Each row was made from one walk, in order. Every step used is in the known rows, and no mark comes twice. Write each row's walk.
Known rows
kapizu -> vizof -> zivo -> resedig -> gudim: [-0.22 -0.12 -0.16 -0.03 -0.11 -0.01  0.02 -0.02  0.20 -0.27  0.23 -0.02
  0.00 -0.37  0.09 -0.25 -0.11 -0.05  0.30  0.01 -0.11  0.21 -0.13  0.11
  0.00]
sivele -> kefa: [ 0.16  0.17 -0.15 -0.10 -0.10  0.08  0.24  0.03  0.20  0.01  0.10 -0.10
 -0.02 -0.14  0.02 -0.06 -0.11 -0.02  0.18  0.07 -0.15  0.11 -0.16  0.14
 -0.03]
gudim -> kefa -> sivele -> resedig: [ 0.30  0.13 -0.35 -0.08 -0.05 -0.18  0.10  0.09  0.31 -0.22  0.32 -0.13
  0.03 -0.28 -0.01 -0.32 -0.06 -0.03  0.45  0.09 -0.40  0.17 -0.29  0.11
 -0.03]
zivo -> vizof -> gudim -> kefa -> sivele: [ 0.34  0.23 -0.28 -0.23  0.06 -0.07  0.17  0.12  0.33 -0.24  0.33 -0.09
  0.19 -0.23 -0.08 -0.41 -0.08 -0.03  0.26  0.14 -0.61  0.16 -0.21  0.34
 -0.07]
kapizu -> vizof -> zivo -> kefa -> sivele: [ 0.25 -0.08 -0.05  0.02 -0.07 -0.03  0.03  0.06  0.22 -0.17  0.13  0.02
  0.00 -0.32 -0.05 -0.30 -0.14 -0.15  0.30  0.06 -0.14  0.23 -0.20  0.14
  0.17]
vizof -> sivele -> resedig -> zivo -> kefa: [ 0.09  0.04 -0.45  0.06 -0.15 -0.04  0.15  0.02  0.24 -0.16  0.44 -0.23
 -0.08 -0.32  0.03 -0.23 -0.09 -0.16  0.50 -0.02  0.18  0.15 -0.26  0.20
 -0.17]
gudim -> kefa -> zivo -> vizof -> sivele -> resedig: [ 0.33  0.16 -0.48 -0.02 -0.04 -0.02  0.25  0.07  0.24 -0.47  0.37 -0.18
 -0.03 -0.31  0.01 -0.20 -0.07  0.02  0.47  0.11 -0.22  0.21 -0.24  0.41
 -0.24]
kapizu -> vizof -> sivele -> resedig -> zivo -> kefa: [ 0.26 -0.08 -0.38  0.10 -0.13  0.03  0.10  0.05  0.19 -0.32  0.32 -0.11
 -0.07 -0.33  0.03 -0.26 -0.06 -0.15  0.43  0.00  0.35  0.17 -0.31  0.18
 -0.13]
kapizu -> vizof -> zivo: [ 0.18  0.00 -0.08 -0.10 -0.12  0.00  0.10 -0.01  0.19 -0.19  0.04  0.02
 -0.07 -0.24  0.04 -0.13 -0.16 -0.07  0.08  0.01 -0.26  0.20 -0.20  0.15
  0.09]
gudim -> kefa: [ 0.07  0.16 -0.27 -0.15 -0.08 -0.06  0.08  0.00  0.21 -0.17  0.18 -0.08
 -0.05 -0.24  0.05 -0.21 -0.11  0.01  0.21  0.05 -0.13  0.06 -0.22  0.11
 -0.03]
zivo -> resedig -> gudim: [-0.33 -0.01 -0.17 -0.04 -0.08 -0.07  0.05 -0.02  0.21 -0.18  0.28 -0.14
 -0.03 -0.29  0.04 -0.25 -0.09  0.00  0.31  0.01  0.06  0.05 -0.12  0.06
 -0.07]
sivele -> resedig -> zivo: [ 0.03  0.12 -0.33 -0.06 -0.16 -0.09  0.09  0.01  0.27 -0.08  0.35 -0.29
 -0.06 -0.26  0.04 -0.19 -0.06 -0.10  0.31  0.00 -0.10  0.12 -0.25  0.08
 -0.16]
kefa -> zivo -> vizof: [ 0.07  0.13 -0.09 -0.09 -0.02  0.04  0.14  0.02  0.19 -0.24  0.16 -0.21
 -0.05 -0.22 -0.06 -0.15 -0.10  0.03  0.15  0.09 -0.04  0.07 -0.14  0.27
 -0.08]
resedig -> sivele: [ 0.09  0.13 -0.17 -0.12 -0.10 -0.09  0.17 -0.08  0.22 -0.20  0.19 -0.05
 -0.06 -0.21  0.01 -0.38 -0.09 -0.10  0.16  0.02  0.10  0.03 -0.13  0.09
  0.02]
zivo -> kefa: [ 0.01  0.00 -0.19  0.00 -0.09  0.02  0.07 -0.01  0.17 -0.03  0.18 -0.07
 -0.11 -0.24 -0.02 -0.21 -0.13 -0.05  0.25  0.01  0.08  0.03 -0.18  0.07
  0.04]
resedig -> gudim: [-0.12  0.05 -0.16 -0.03 -0.06  0.02  0.07  0.00  0.25 -0.09  0.21 -0.07
 -0.04 -0.25  0.08 -0.15 -0.12  0.00  0.18  0.06 -0.10  0.01 -0.19  0.08
 -0.01]
resedig -> zivo -> vizof -> ritaz -> tuva: [-0.30  0.26  0.13  0.09 -0.07  0.11  0.09 -0.09  0.22 -0.05  0.08 -0.33
 -0.07 -0.21  0.00 -0.24 -0.04 -0.07  0.26 -0.02 -0.17  0.01 -0.23  0.17
 -0.17]
resedig -> zivo: [-0.12  0.18 -0.14 -0.15 -0.13 -0.05  0.05  0.00  0.24 -0.07  0.23 -0.25
 -0.04 -0.22  0.02 -0.18 -0.09 -0.08  0.15  0.00  0.12  0.05 -0.22  0.10
 -0.08]
gudim -> kefa -> sivele -> resedig -> zivo -> vizof -> ritaz: [ 0.13  0.22 -0.25  0.00 -0.10 -0.06  0.02  0.05  0.33 -0.23  0.39 -0.36
  0.03 -0.35 -0.02 -0.41  0.03 -0.15  0.54  0.07 -0.45  0.12 -0.31  0.18
 -0.19]
tuva -> ritaz: [-0.07  0.17  0.01  0.03 -0.05 -0.04  0.15 -0.02  0.20 -0.09  0.03 -0.12
 -0.09 -0.13  0.07 -0.17 -0.13  0.07  0.13 -0.03 -0.22  0.05 -0.16  0.13
 -0.09]
sivele -> resedig -> zivo -> vizof: [ 0.15  0.10 -0.32 -0.05 -0.11  0.00  0.16  0.01  0.29 -0.15  0.40 -0.35
 -0.04 -0.25  0.01 -0.26 -0.03 -0.10  0.33  0.04 -0.32  0.08 -0.22  0.18
 -0.22]
vizof -> zivo -> kefa -> sivele -> resedig: [ 0.21 -0.02 -0.32  0.05 -0.12 -0.13  0.13  0.05  0.30 -0.03  0.38 -0.13
 -0.02 -0.32 -0.04 -0.27 -0.14 -0.18  0.54  0.04 -0.53  0.28 -0.20  0.13
  0.06]
sivele -> kefa -> zivo -> resedig -> gudim: [-0.32  0.08 -0.23 -0.06 -0.08  0.08  0.12  0.04  0.19 -0.15  0.29 -0.21
  0.07 -0.31  0.04 -0.12 -0.07  0.04  0.42  0.13  0.33  0.18 -0.07  0.16
 -0.14]

Which walk is each row?
[-0.23  0.09 -0.19 -0.13 -0.10 -0.15  0.09 -0.08  0.17 -0.36  0.28 -0.18
 -0.02 -0.29 -0.05 -0.42 -0.06 -0.05  0.32  0.03  0.52  0.12 -0.05  0.14
 -0.07]
kefa -> zivo -> resedig -> sivele
[-0.22  0.07 -0.24 -0.10 -0.01 -0.17 -0.02  0.06  0.29 -0.30  0.38 -0.13
  0.11 -0.37  0.02 -0.42 -0.05  0.00  0.50  0.10 -0.04  0.12 -0.18  0.09
 -0.04]
zivo -> resedig -> gudim -> kefa -> sivele
[ 0.12  0.14 -0.23 -0.07 -0.11 -0.19  0.07  0.07  0.34 -0.13  0.37 -0.30
  0.03 -0.26 -0.04 -0.29 -0.04 -0.14  0.38  0.04 -0.15  0.16 -0.28  0.10
 -0.09]
kefa -> sivele -> resedig -> zivo
[-0.02  0.00 -0.41  0.03 -0.17 -0.01  0.05  0.00  0.24 -0.01  0.43 -0.28
 -0.07 -0.31  0.03 -0.25 -0.06 -0.15  0.46  0.01  0.14  0.10 -0.24  0.04
 -0.12]
sivele -> resedig -> zivo -> kefa
[ 0.01  0.24 -0.40 -0.25 -0.04 -0.03  0.10  0.07  0.20 -0.20  0.28 -0.10
  0.09 -0.25 -0.01 -0.17 -0.12  0.06  0.22  0.10  0.03  0.21 -0.19  0.27
 -0.10]
vizof -> gudim -> kefa -> zivo
[-0.11  0.10 -0.33 -0.09 -0.05  0.02  0.04  0.01  0.25 -0.16  0.28 -0.06
  0.01 -0.32  0.13 -0.21 -0.09  0.03  0.30  0.10 -0.09  0.05 -0.21  0.08
 -0.04]
resedig -> gudim -> kefa
[-0.27  0.14 -0.25  0.22 -0.02  0.17  0.09 -0.05  0.23 -0.22  0.28 -0.26
 -0.01 -0.36  0.09 -0.23  0.00  0.08  0.59  0.13 -0.29  0.12 -0.24  0.19
 -0.24]
sivele -> resedig -> gudim -> kefa -> zivo -> vizof -> ritaz -> tuva
[ 0.24  0.20 -0.21 -0.11 -0.06  0.15  0.31 -0.01  0.23 -0.23  0.25 -0.18
  0.05 -0.22 -0.02 -0.31 -0.04 -0.07  0.31  0.19  0.15  0.14 -0.06  0.30
 -0.11]
resedig -> sivele -> kefa -> zivo -> vizof
[ 0.11  0.03 -0.08  0.00 -0.03 -0.09  0.05  0.07  0.24 -0.08  0.19 -0.09
 -0.02 -0.25 -0.09 -0.31 -0.12 -0.09  0.32  0.05  0.00  0.08 -0.20  0.09
  0.11]
zivo -> kefa -> sivele
[ 0.29  0.03 -0.27  0.00 -0.12 -0.04  0.13  0.05  0.23 -0.39  0.25 -0.12
 -0.06 -0.28  0.04 -0.20 -0.07 -0.10  0.27 -0.01  0.16  0.18 -0.32  0.24
 -0.16]
kapizu -> vizof -> sivele -> resedig -> zivo
[-0.22  0.06 -0.17 -0.14 -0.15 -0.16  0.12 -0.05  0.20 -0.13  0.24 -0.15
 -0.06 -0.28  0.00 -0.20 -0.16 -0.10  0.30 -0.06 -0.31  0.21 -0.09  0.16
 -0.02]
vizof -> zivo -> resedig
[ 0.04  0.11 -0.54  0.01 -0.06 -0.01  0.14  0.07  0.26 -0.39  0.43 -0.12
  0.00 -0.38  0.12 -0.12 -0.08  0.04  0.53  0.13  0.06  0.21 -0.26  0.28
 -0.19]
vizof -> sivele -> resedig -> gudim -> kefa -> zivo
[ 0.00  0.14 -0.21 -0.09  0.00 -0.08  0.02  0.07  0.32 -0.21  0.31 -0.07
  0.10 -0.33  0.06 -0.32 -0.07  0.00  0.37  0.15 -0.18  0.09 -0.23  0.10
  0.02]
resedig -> gudim -> kefa -> sivele
[ 0.17  0.20 -0.16 -0.16 -0.02 -0.16  0.05  0.07  0.28 -0.22  0.20 -0.09
  0.04 -0.25 -0.02 -0.30 -0.09 -0.01  0.28  0.10 -0.20  0.11 -0.25  0.13
  0.05]
gudim -> kefa -> sivele
[ 0.18  0.31 -0.32 -0.27  0.01 -0.08  0.11  0.12  0.37 -0.22  0.46 -0.25
  0.23 -0.29 -0.05 -0.44 -0.04 -0.10  0.31  0.13 -0.36  0.18 -0.23  0.34
 -0.16]
resedig -> zivo -> vizof -> gudim -> kefa -> sivele
[ 0.02  0.03 -0.51 -0.01 -0.08 -0.01  0.10  0.02  0.28 -0.16  0.41 -0.11
  0.00 -0.34  0.15 -0.22 -0.06  0.01  0.46  0.10 -0.28  0.10 -0.25  0.06
 -0.12]
sivele -> resedig -> gudim -> kefa
[-0.22  0.18 -0.43 -0.26 -0.05 -0.12  0.06  0.05  0.17 -0.28  0.35 -0.17
  0.11 -0.29 -0.04 -0.26 -0.09  0.05  0.33  0.05  0.18  0.23 -0.13  0.26
 -0.15]
vizof -> gudim -> kefa -> zivo -> resedig
[ 0.19  0.15 -0.44 -0.14 -0.08 -0.02  0.21  0.05  0.31 -0.11  0.49 -0.30
  0.09 -0.23 -0.01 -0.29 -0.05 -0.12  0.30  0.03 -0.46  0.16 -0.21  0.29
 -0.27]
sivele -> resedig -> zivo -> vizof -> gudim
[ 0.26 -0.04 -0.26  0.08 -0.07 -0.11  0.10  0.08  0.27 -0.09  0.31 -0.13
 -0.04 -0.28 -0.07 -0.32 -0.09 -0.10  0.47  0.05 -0.20  0.14 -0.25  0.07
  0.04]
zivo -> kefa -> sivele -> resedig
[-0.20  0.11 -0.25 -0.03 -0.06  0.05  0.21  0.06  0.19 -0.31  0.30 -0.16
  0.06 -0.30  0.04 -0.08 -0.10  0.02  0.47  0.10  0.40  0.23 -0.10  0.33
 -0.18]
vizof -> sivele -> kefa -> zivo -> resedig -> gudim
[-0.08  0.06 -0.51 -0.01 -0.08  0.02  0.06  0.05  0.26 -0.23  0.43 -0.17
  0.02 -0.38  0.12 -0.16 -0.05  0.06  0.49  0.15  0.01  0.17 -0.23  0.12
 -0.15]
sivele -> resedig -> gudim -> kefa -> zivo
